Each row was made from one path, in order. Every step used is in the known rows, and no mark comes twice. Write each row's path.
In the rows, zero is written as 128.
Known rows
h -> g -> f: [161 110 148 134 161 129 133 112 125 103 179 111 126 114 133  92 141 139
 121 109 116  90 103 150 123]
f -> s: [122 152 145 139 122 130 106 138 122 119 147 159 141 134 116 126 105 124
 120 128 113  87 142 136  71]
h -> g -> f -> v: [171 124 138 161 190 142 112 113 138 105 168 142 156 105 133 101 130 123
 135  98 115  58  87 132  78]
h -> g: [153 108 149 110 168 141 139 111 121 123 150 120 128 112 137 102 135 124
 126 114 110 117 121 134 109]
f -> v: [139 143 118 154 158 143 108 129 141 131 119 155 158 120 129 134 119 112
 143 113 124  97 111 113  82]
g -> f -> v -> h -> s: [159 119 160 176 139 139 139 111 138  95 167 134 180 125 142 142 116 120
 147  77 110  85  85 147  78]
f -> g -> h: [129 114 125 129  76  91 139  73  66  98 167 185 118 123 123 138 140  96
 102 182 104 100 100 180  92]
c -> v: [133 124 106 106 156 129 149 143  95 151 124 167 144 104 132 142 165 165
 141 108 132 123 120 121 159]
s -> h -> g -> f -> v -> c: [169 117 133 136 200 143  90 131 113 154 155 136 149 120 124  87 157 139
 116  96 143  54  84 117  72]
s -> c -> v: [119 143  99 106 157 106 146 107 129 126 164 131 118 103 135 160 127 127
 123 120 134 126 148 104 154]
f -> s -> c -> v: [112 168 116 116 153 107 126 118 123 119 183 161 130 109 123 159 106 122
 117 121 118  85 164 109  98]
s -> c -> v -> f -> g: [127  98 105 136 158  98 176  88 100 124 211 155  96 139 170 152 152 131
  88 128 129  96 127 144 133]
s -> h -> g: [153 115 172 109 184 134 128 114 129 126 145 105 126 118 136  90 152 138
  96 116 131 117 132 124 107]
g -> h -> s -> c: [140 128 134 109  90  98 142  55 140  53 172 107  96 122 122 119  85  54
 108 126  82  96 150 136  86]
v -> c: [125 119 101 100 125 135 118 143  96 171 122 138 123 136 118 129 137 132
 138 126 135 124 116 122 124]
c -> s -> f: [127  81 151 123 155 155 148 123 145  71 177  78 118 165 116 109 104  92
 108  82  93 142 152 135 119]
h -> g -> f -> s: [153 136 163 146 157 130 112 122 118  94 199 145 139 119 120  93 120 135
 111 111 100  50 118 158  68]
c -> v -> h: [126 121 131 115 140 138 170 123  80 153 149 163 158  89 136 191 167 163
 158 105 123 157 108 135 158]
v -> c -> s -> h -> g -> f: [149 102 130 112 184 116  88 123 112 124 205  75 125 157 105  82 118 127
 103  91 142  99 127 152 135]
s -> h -> g -> f -> v: [172 127 159 160 203 136 103 116 144 109 163 129 154 113 133  86 148 135
 106  98 136  60  96 122  76]
h -> g -> f -> s -> c: [138 157 157 145 155 109 108  87 153  70 238 107 111 114 123 109  83  98
  96 120 105  51 144 139  64]
f -> s -> h -> g: [148 136 187 120 180 138 107 125 125 120 165 137 140 122 123  86 130 137
  91 117 115  75 146 132  51]

Which path is each row?
[159  91 116 119 172 128 180 105 140 107 173 112 100 142 170 112 136 127
 105  62 107  86 149 121 131]  h -> s -> c -> v -> f
[138 135  98 156 171 117  58 140 134 134 173 115 156 164  98 115 101 115
 124  91 155  75 118 127 108]  g -> f -> v -> c -> s -> h
[154  88 125 150  80 111 154  69  70  94 177 184  92 141 143 125 156 100
  88 155  89  78  95 192  88]  v -> f -> g -> h
[134 118 119  96 166 109 167 107 135 111 164 119 125 123 148 127 120 122
 120  90 122 110 153 112 137]  h -> s -> c -> v
[163  78 204 134 194 203 181  95 124  97 172 126 156  91 150 137 148 100
 134  68  67 124  89 123  34]  s -> f -> v -> h -> g
[122 166 112 141 144  96 119 119 126  98 214 155 129 111 117 151 114 138
 113 115 124  54 145 126 116]  g -> f -> s -> c -> v
[173  63 141 100 131 182 155 107  90  95 123 163 129 133 117  89 145  70
 123  74  54  61  90 123  16]  g -> h -> s -> f -> v -> c
[127 135  83 133 164 132  76 138 121 147 152 135 159 155 104 136  79  86
 156  95 126 101 127 123  94]  f -> v -> c -> s
[130 133 101 132 180 129  63 141 130 153 144 118 159 162 107 121  95 102
 128  98 148 102 136 111  92]  f -> v -> c -> s -> h
[120 124 167 125 119 118 163  73 154  88 192  73 126 127 148 158  84  83
 125 104 107 146 146 133 101]  v -> h -> s -> c
[133 124 150  95 182 128 179  69 107 122 210 116 132  69 150 181 136 122
 141 102 105 149 128 124 132]  s -> c -> v -> h -> g
[142 141 155 177 138 118 138  75 172  69 211  99 155 119 144 157  80  83
 136  85 113  87 112 129  74]  g -> f -> v -> h -> s -> c
[128 146 135 159 131 125 119 100 161  95 200 118  89 148 141 131  85  91
  90 109 101  64 165 127  65]  v -> f -> s -> c
[128 126 141 119 136 108 144  95 169  86 168  78 111 146 144 110  81  87
 108 106 117 115 161 118 103]  h -> s -> c
[142  37 189 119 145 144 199 111 104  82 173 128 126 176 164  77 153 114
  74 110  95 109 112 159  62]  h -> s -> f -> g
[176 102 165 119 216 157 143 133  96 141 167 173 126 123 150  88 183 177
  86  70 104  47 135 132  77]  c -> v -> f -> s -> h -> g
[160 116 100 139 196 134  79 123 118 123 202 117 156 142 108 100  92  97
 146  75 116  62 101 146  90]  h -> g -> f -> v -> c -> s
[115 117  89 108 135 123  96 135 108 145 163 106 128 164 104 128  90 103
 141 110 130 134 143 140 139]  v -> c -> s
[102 166 141 124 135 118 146  99 110 119 208 160 146  88 129 205 108 122
 133 114 107 115 150 125  96]  f -> s -> c -> v -> h
[143 112 160 115 195 122 106 108 143 103 185  71 133 148 122  89 103 111
 101 100 126 130 157 142 123]  c -> s -> h -> g
[144 150 137 123 185 108 131  98 121  92 236 148 125  93 128 125 120 132
 109 100 107  47 139 134  94]  h -> g -> f -> s -> c -> v
